(in the rows, 128 means zero)
Known rows, with every step that occurs
tedak loso lemu tepez geges nibam: [114 136 144 167 171  87 112  78  79 175  98 170 115  59 104  88 156 147
 101 150]
tedak loso: [104 128 153 145 119 116 126 157 138 138 140 136 139 111 113 100 154 148
 110 137]
nibam geges tepez: [ 91 151 122 159 126 111 110 110 183 155 125 132  72 133 135 145 180  95
 136 140]
tepez geges nibam vima: [184 144 116 172 153  98 130  86 119 177 106 121  33 123 147 182 156 115
 119 108]
geges loso lemu: [118 104 128 135 146 115 138  83 151 136 130 144 119  82 130  88 139 142
 157 139]
tedak nibam geges: [145 132 155 136 113 109 128 205 171 167 127 105 107 161 118 113 149 123
 106 156]
nibam geges tepez lemu: [111 153 102 134 142  96 119  90 167 123 135 143  92 123 134 133 127  99
 141 120]
nibam vima tepez geges loso lemu: [122 133 105 153 145  94 119  78 179 143 124 126  56  72 147 158 154 185
 160 116]
nibam tedak loso lemu: [ 41 102 166 142 104 122 123 142 196 148 142 141 137  85 115 114 168 183
 120 163]
vima tepez: [104 138 119 132 117 124 118 132 141 120 135 110 117 129 132 153 132 170
 145 121]
tedak nibam geges loso: [170 128 153 153 132  97 140 164 172 165 139 102  78 134 126  90 153 120
 123 144]
tepez lemu: [146 130 108 104 145 112 137 109 112  96 138 137 146 119 127 117  74 133
 132 108]
geges nibam vima tepez lemu: [138 138  84 141 144  89 137 116 144 146 134  98  54 133 151 180 106 165
 163 105]
tedak nibam vima tepez: [120 133 123 138 106 107 124 219 191 165 130  80  79 154 140 160 148 179
 151 141]
tedak loso lemu tepez geges: [ 87 138 144 135 155 102 100 111 103 144 108 177 161  54  98  78 145 163
  96 153]
vima nibam: [140 139 131 100 132 125 131 115 129 114 125 129 102 144 135 182 108 165
 137 105]
lemu tepez geges nibam: [172 155 117 157 182 102 118  53  46 156  94 144  89  98 123 131 129 113
 103 120]
nibam vima tepez lemu: [112 141  83 111 127 102 126 145 168 112 144 105  99 126 148 169  91 178
 158 106]

Rows
[111 130 131 155 167 107 115  38 104 165  96 150  85  66 125 145 142 147
 114 145]
loso lemu tepez geges nibam tedak
[118 120 141 131 150  92 122 160 164 177 117 128 117  94 113  48 147 138
 129 182]
tedak nibam geges loso lemu tepez
[186 146 125 166 141  86 131 137 163 155 130  93  40 111 144 154 151 175
 146 105]
tedak nibam vima tepez geges loso
[122 148 155 179 159  98 116  68  92 166 118 136  77  74 117 131 163 155
  85 131]
lemu tepez geges nibam tedak loso
[137 136 119 149 180 100 113  48  69 165  84 163 104  76 117 117 128 125
 117 142]
loso lemu tepez geges nibam
[ 49 112 154 162 142 105 119 108 140 185 120 141 109  69 113  97 168 169
 120 176]
geges nibam tedak loso lemu tepez
[156 122 131 147 161 105 130  41 122 127 119 159 106  65 127 109 135 139
 136 115]
tepez geges loso lemu
[127 138 105 152 173  94 112  80 112 189  83 149  67  83 134 143 145 130
 125 148]
loso lemu tepez geges nibam vima
[105 117 164 182 124 110 138 112 148 172 142 114  72 111 127 138 177 154
 114 137]
geges nibam tedak loso
[151 127 127 156 141  83 127 132 185 164 123 112  57  90 139 136 156 188
 158 127]
tedak nibam vima tepez geges loso lemu
[145 160 118 127 164 116 107  83  71 122 104 152 133  91 119 122 113 127
  97 121]
lemu tepez geges
[166 152 122 173 152 100 123  57  87 146 113 118  59 116 134 181 137 155
 129  95]
vima tepez geges nibam
[105 163 125 133 129 106 112  99 185 144 120 135  47 150 143 200 163 133
 146 119]
vima nibam geges tepez
[100 117 115 124 166 111 123  83 124 139 118 151 139  62 124  61 125 143
 152 154]
geges loso lemu tepez
[174 154 115 145 183 105 120  42  71 122 116 147 105  66 126  97 118 127
 115 108]
lemu tepez geges loso
[ 69  97 167 173 120 107 134 112 170 181 133 134  92  89 120 124 179 169
 125 159]
geges nibam tedak loso lemu
[164 158 103 162 174  96 115  83  91 180  94 129  48 102 139 159 142 117
 112 125]
lemu tepez geges nibam vima
[130 149 137 107 121 114 121 136 167 131 126 121  79 158 134 192 126 158
 116 123]
vima nibam geges
[111 139 119 118 163 114 103  81  93 132  95 170 151  70 113 106 116 140
 113 144]
loso lemu tepez geges
[ 59 133 156 141 139 110 103  99 137 142 119 164 140  46 106 108 155 183
  92 155]
nibam tedak loso lemu tepez geges
